Each row was made from one small tree. The marks that hang from a mark follow it in brackets, in the order of their numbers. Every link used is in the known rows. Write each row's tree.
Known rows
Z_231(Z_115(Z_167) Z_765(Z_2) Z_820): [ 0.38 -0.40 -2.22  1.27 -6.11  1.57  3.01 -1.73 -4.25 -4.30 -5.53  0.15
 -2.03 -0.07  1.90  0.66 -2.88 -2.27  0.06  0.08 -6.40 -0.72 -0.13]
Z_765(Z_2 Z_611): [ 2.59  0.29 -2.67  4.51 -2.80  2.02  1.84 -2.09  1.28 -4.96 -4.82 -0.79
  1.60  2.53  0.19 -0.08 -2.89 -0.52  0.99 -1.62 -3.74 -3.09  1.82]
Z_231(Z_765 Z_820): [ 0.74  0.25 -1.38  1.49 -6.07  2.68  0.88 -2.04 -0.15 -4.21 -2.75 -1.91
 -0.96  0.16  0.94  0.73 -1.74 -1.63 -0.21 -0.01 -4.87 -0.65  0.26]
Z_765(Z_2 Z_231(Z_115 Z_820) Z_611): [ 2.02  1.71 -2.21  4.24 -4.55  0.40  3.04 -2.83  0.10 -5.60 -5.07 -1.15
  1.38  1.22  3.75  0.84 -3.96 -0.84  0.31 -2.80 -5.22 -2.01 -0.30]
Z_2(Z_765(Z_231(Z_115(Z_167) Z_820) Z_611)): [ 1.90  4.39 -3.45  2.77 -7.40 -0.12  3.46 -2.08 -0.98 -4.99 -5.34 -2.05
  0.86 -1.57  4.08  0.78 -3.08 -1.94  1.01  0.37 -5.38 -1.47 -1.64]
Z_820(Z_231(Z_115(Z_167) Z_765(Z_2 Z_611))): [ 2.01  0.19 -2.95  2.37 -6.95  1.42  3.02 -1.44 -2.47 -4.11 -7.37  1.47
 -0.23  0.31  0.20 -0.37 -2.21 -0.35 -0.29 -1.13 -5.78 -2.18 -1.68]
Z_611(Z_765(Z_2)): [ 1.36  0.08 -2.83  2.60 -1.52  3.11  1.91 -0.57 -0.55 -4.90 -3.49 -1.50
 -1.10  3.27  1.34 -1.04 -2.49  0.09  0.09  0.75 -5.12 -2.52  2.67]
Z_820(Z_231): [ 2.83  0.62 -2.26  2.74 -3.72  2.28 -0.15 -1.12  1.47 -3.77 -3.68 -0.28
 -0.07  0.87  0.46  0.27 -0.49  0.93 -0.18  0.16 -1.89 -1.58 -0.04]
Z_458(Z_663): [ 2.21  0.62 -0.84  2.51 -2.20  2.48  0.63 -0.93  0.12 -2.13 -1.67 -2.07
 -0.20  1.92  1.06 -1.11 -0.31 -2.00 -0.38  0.54 -1.71 -0.96  1.77]
Z_663(Z_466(Z_115(Z_167))): [ 3.58  1.11 -2.22  1.05 -3.11  1.59  1.36 -1.49 -0.86 -4.54 -5.27 -2.99
 -0.58 -0.29  1.64  0.90  0.27 -1.14  1.83 -1.62 -1.22 -3.18  1.66]
Z_115(Z_167): [ 2.54  0.29 -2.92  2.70 -2.40  2.93  1.71 -0.77 -0.57 -4.17 -3.94 -1.49
 -0.71  0.58  1.57 -0.14 -1.29 -1.03  1.25  0.59 -2.50 -1.61  1.87]
Z_820(Z_231(Z_115 Z_765(Z_611))): [ 1.95  1.90 -1.50  1.43 -7.52  1.55  1.15 -2.24  1.22 -2.97 -4.86  0.17
 -0.16 -0.08  0.82  0.19 -1.46 -0.38 -1.17 -1.56 -4.47 -1.53 -1.48]
Z_820(Z_231(Z_115 Z_765(Z_2))): [ 0.86 -0.77 -1.61  2.18 -6.01  1.26  0.90 -1.68 -1.56 -3.00 -4.63  0.98
 -1.29  1.17 -0.46 -0.11 -1.75 -0.24 -1.50 -0.42 -4.60 -1.47 -1.00]
Z_2(Z_765(Z_231(Z_115) Z_611)): [ 2.00  3.80 -2.39  4.00 -6.44  0.02  2.03 -2.51  2.00 -3.67 -3.10 -2.46
  1.23 -0.16  2.50  0.02 -2.54 -1.17  0.38 -0.48 -3.86 -2.26 -0.49]
Z_765(Z_2 Z_231(Z_115(Z_167) Z_820) Z_611): [ 2.45  1.28 -3.23  3.93 -4.38  0.60  4.16 -2.32 -1.98 -5.92 -6.64 -0.76
  1.05  0.45  4.15  0.81 -4.05 -1.05  1.15 -2.08 -5.48 -2.10 -0.44]
Z_458(Z_663(Z_466)): [ 2.93  0.54 -1.17  2.31 -2.50  1.93  0.01 -0.76 -0.36 -2.62 -2.12 -2.84
 -1.01  1.08  0.22 -1.02  1.77 -2.34  1.24 -1.13 -1.31 -1.58  2.08]
Z_466(Z_115 Z_663): [ 1.59  1.58 -0.27  0.97 -2.31  1.06  1.05 -2.39  1.42 -3.49 -3.64 -2.86
  1.37  1.22  1.17  3.04 -1.29 -1.44 -1.19 -1.30 -0.10 -3.49  1.48]
Z_231(Z_115(Z_167) Z_765 Z_820): [ 0.73  0.99 -1.59  0.04 -6.87  1.96  2.41 -1.69 -2.66 -3.54 -4.28 -1.11
 -2.51 -1.07  3.04  0.76 -2.11 -2.54 -0.05  0.36 -5.55  0.18 -0.40]
Z_820(Z_231(Z_115)): [ 2.39  1.62 -1.63  1.63 -4.19  1.51  0.18 -1.41  1.10 -2.61 -3.84  0.44
 -1.03  0.51  2.15  0.04 -0.94  0.33 -0.78 -0.16 -2.27 -0.70 -0.48]
Z_2(Z_765): [ 1.34  2.26 -2.31  3.16 -4.84  1.26  0.22 -1.39  1.28 -3.25 -2.00 -1.99
 -0.06  0.39  0.18 -0.03 -1.20 -1.22  0.45  2.18 -2.84 -1.69  1.21]

Write each row's tree
[ 1.64 -0.52 -2.22  3.94 -5.28  2.30  2.18 -2.37  0.15 -4.67 -4.41 -1.08
  1.05  1.95 -1.16 -0.38 -2.59 -1.05  0.30 -1.76 -5.44 -3.08  1.16]
Z_231(Z_765(Z_2 Z_611))
[ 1.57  0.40 -1.81  2.51 -7.14  1.15  1.79 -2.29 -0.19 -3.65 -5.96  1.21
  0.35  1.01 -0.28  0.01 -2.37 -0.04 -1.03 -1.78 -5.47 -2.27 -1.38]
Z_820(Z_231(Z_115 Z_765(Z_2 Z_611)))
[ 1.94  1.53 -2.68  2.52 -4.36  1.46  2.90 -1.88 -1.71 -4.66 -4.28 -1.97
 -1.05 -0.59  5.09  0.77 -2.51 -1.38  0.71 -0.34 -3.95 -0.57 -0.14]
Z_765(Z_231(Z_115(Z_167) Z_820))
[ 2.08 -0.42 -2.93  4.68 -2.65  1.24  3.34 -1.38 -2.49 -4.56 -4.74 -1.18
 -0.60  1.13  2.69 -0.40 -2.72 -0.77  0.89 -0.92 -3.53 -2.12  1.04]
Z_765(Z_2 Z_231(Z_115(Z_167)))
[ 1.56 -0.21 -3.18  4.41 -1.68  2.73  2.55 -1.15 -0.54 -5.53 -2.99 -2.57
 -0.36  3.20  2.00 -1.31 -2.67  0.46  0.28 -0.18 -5.05 -2.98  2.11]
Z_611(Z_765(Z_2 Z_231))
[ 1.22  2.45 -3.25  0.67 -3.80  2.22  3.74 -1.07 -2.43 -5.00 -4.56 -2.47
 -2.20  0.36  6.36 -0.11 -2.71 -0.97  0.31  0.61 -5.93 -0.85  0.26]
Z_611(Z_765(Z_231(Z_115(Z_167) Z_820)))
[ 1.43  2.46 -2.58  4.13 -5.90  0.60  1.23 -1.82  0.54 -5.01 -2.12 -2.97
  0.91 -0.44  2.01  0.94 -2.00 -1.20  0.51  1.36 -3.91 -1.40 -0.49]
Z_2(Z_765(Z_231(Z_820)))
[ 0.51  1.30 -2.47  2.33 -3.26  1.59  3.04 -1.51 -1.82 -5.40 -3.85 -1.63
 -1.48  2.08  4.66 -0.15 -3.52 -0.55 -0.20 -0.32 -6.40 -1.34  0.54]
Z_611(Z_765(Z_2 Z_231(Z_115 Z_820)))
[ 2.54  0.88 -2.35  5.21 -3.46  0.69  2.78 -2.74  0.78 -4.78 -4.49 -1.27
  1.37  1.84  2.47 -0.22 -3.52 -0.52  0.31 -2.86 -3.99 -2.95  0.73]
Z_765(Z_2 Z_231(Z_115) Z_611)
[ 1.61  1.86 -2.24  0.69 -4.30  1.73  2.23 -1.52 -1.70 -3.79 -4.65 -0.74
 -1.89 -0.54  4.37  0.91 -2.31 -1.83  0.62  0.45 -3.98 -0.07  0.30]
Z_231(Z_115(Z_167) Z_820)
[ 3.60  1.00 -1.13  0.58 -2.76  1.57  1.57 -0.75 -2.26 -3.11 -4.57 -3.24
 -0.56  0.39  1.46  0.03  1.45 -2.58  0.96 -1.17 -0.84 -2.72  1.54]
Z_458(Z_663(Z_466(Z_115(Z_167))))
[ 1.02  0.54 -2.39  1.68 -6.96  1.43  3.83 -2.34 -3.07 -5.02 -6.72 -0.08
 -0.58  0.05  2.02  0.71 -3.59 -2.25  0.52 -1.17 -7.09 -1.24 -0.54]
Z_231(Z_115(Z_167) Z_765(Z_2 Z_611) Z_820)
[ 1.63  0.15 -2.86  3.78 -3.79  0.97  3.35 -1.61 -3.20 -5.40 -5.30 -0.90
 -0.53  0.37  3.97  0.89 -3.22 -1.09  0.81 -0.72 -4.90 -1.30 -0.01]
Z_765(Z_2 Z_231(Z_115(Z_167) Z_820))
[ 1.93  1.41 -1.13  0.69 -2.25  1.27  2.29 -1.53 -0.65 -4.01 -5.08 -2.55
  1.06  0.51  1.51  2.83 -1.05 -1.66 -0.23 -0.60 -0.35 -3.38  1.26]
Z_466(Z_115(Z_167) Z_663)
[ 2.47  1.00 -2.77  3.29 -3.36  1.74  2.71 -1.60 -1.13 -3.80 -3.53 -2.29
 -1.15  0.09  3.81 -0.27 -1.89 -1.08  0.74 -0.44 -2.65 -1.32  0.80]
Z_765(Z_231(Z_115(Z_167)))
[ 2.81  0.65 -3.39  4.79 -3.53  1.05  4.05 -2.12 -1.35 -5.20 -6.00 -1.08
  0.91  1.23  2.92 -0.33 -3.33 -0.82  1.22 -2.19 -4.41 -2.90  0.49]
Z_765(Z_2 Z_231(Z_115(Z_167)) Z_611)
[ 1.47  0.49 -2.20  0.65 -6.60  2.13  1.57 -0.97 -2.02 -2.79 -5.11  0.42
 -2.13 -0.69  1.10 -0.27 -0.67 -0.61 -0.63  0.32 -4.16 -0.77 -1.41]
Z_820(Z_231(Z_115(Z_167) Z_765))
[ 0.73  0.89 -1.49  1.83 -7.01  1.02  2.71 -2.89 -0.89 -4.30 -5.26 -0.27
 -0.07  0.82  1.60  0.73 -3.75 -2.00 -0.51 -1.90 -6.85 -1.42 -0.46]
Z_231(Z_115 Z_765(Z_2 Z_611) Z_820)
[ 0.78  3.24 -1.96  2.87 -6.54 -0.25  1.43 -2.12  0.09 -4.06 -2.45 -2.33
 -0.36 -0.68  3.45  0.97 -2.42 -1.82 -0.06  0.98 -4.21 -0.65 -0.95]
Z_2(Z_765(Z_231(Z_115 Z_820)))
[ 1.25  2.20 -2.13  0.25 -7.50  1.84  3.19 -2.44 -1.52 -4.17 -5.71 -1.02
 -1.00 -1.06  3.18  0.86 -2.69 -2.54  0.28 -0.98 -6.33 -0.79 -0.83]
Z_231(Z_115(Z_167) Z_765(Z_611) Z_820)
[ 2.45  2.94 -3.15  5.28 -5.74  0.82  1.67 -2.16  2.45 -4.65 -2.85 -3.15
  2.26  0.19  0.72 -0.05 -2.02 -0.65  0.96 -0.11 -3.62 -3.01  0.07]
Z_2(Z_765(Z_231 Z_611))
[ 1.07  2.35 -1.11  0.59 -7.49  1.46  2.03 -3.16  0.60 -3.58 -4.21 -1.29
 -0.57 -0.27  2.76  0.95 -2.79 -2.27 -0.43 -1.60 -5.93 -0.76 -0.65]
Z_231(Z_115 Z_765(Z_611) Z_820)
[ 1.06  1.11 -3.66  1.94 -3.31  1.83  4.30 -0.89 -4.20 -5.98 -5.48 -1.45
 -1.77  1.45  5.34 -0.12 -3.57 -0.65  0.49  0.30 -6.77 -1.38  0.54]
Z_611(Z_765(Z_2 Z_231(Z_115(Z_167) Z_820)))
[ 2.79  2.32 -2.03  3.80 -4.07  1.26  2.11 -2.82  2.26 -3.88 -3.38 -2.48
  0.89  0.74  3.57 -0.13 -2.72 -0.82  0.35 -2.58 -3.23 -2.11  0.60]
Z_765(Z_231(Z_115) Z_611)
[ 2.89  2.05 -2.56  4.17 -4.50  1.73  2.13 -2.66  2.03 -5.75 -3.78 -2.70
  2.03  0.61  3.11  1.08 -2.79 -0.36  0.85 -2.08 -4.10 -2.20 -0.15]
Z_765(Z_231(Z_820) Z_611)
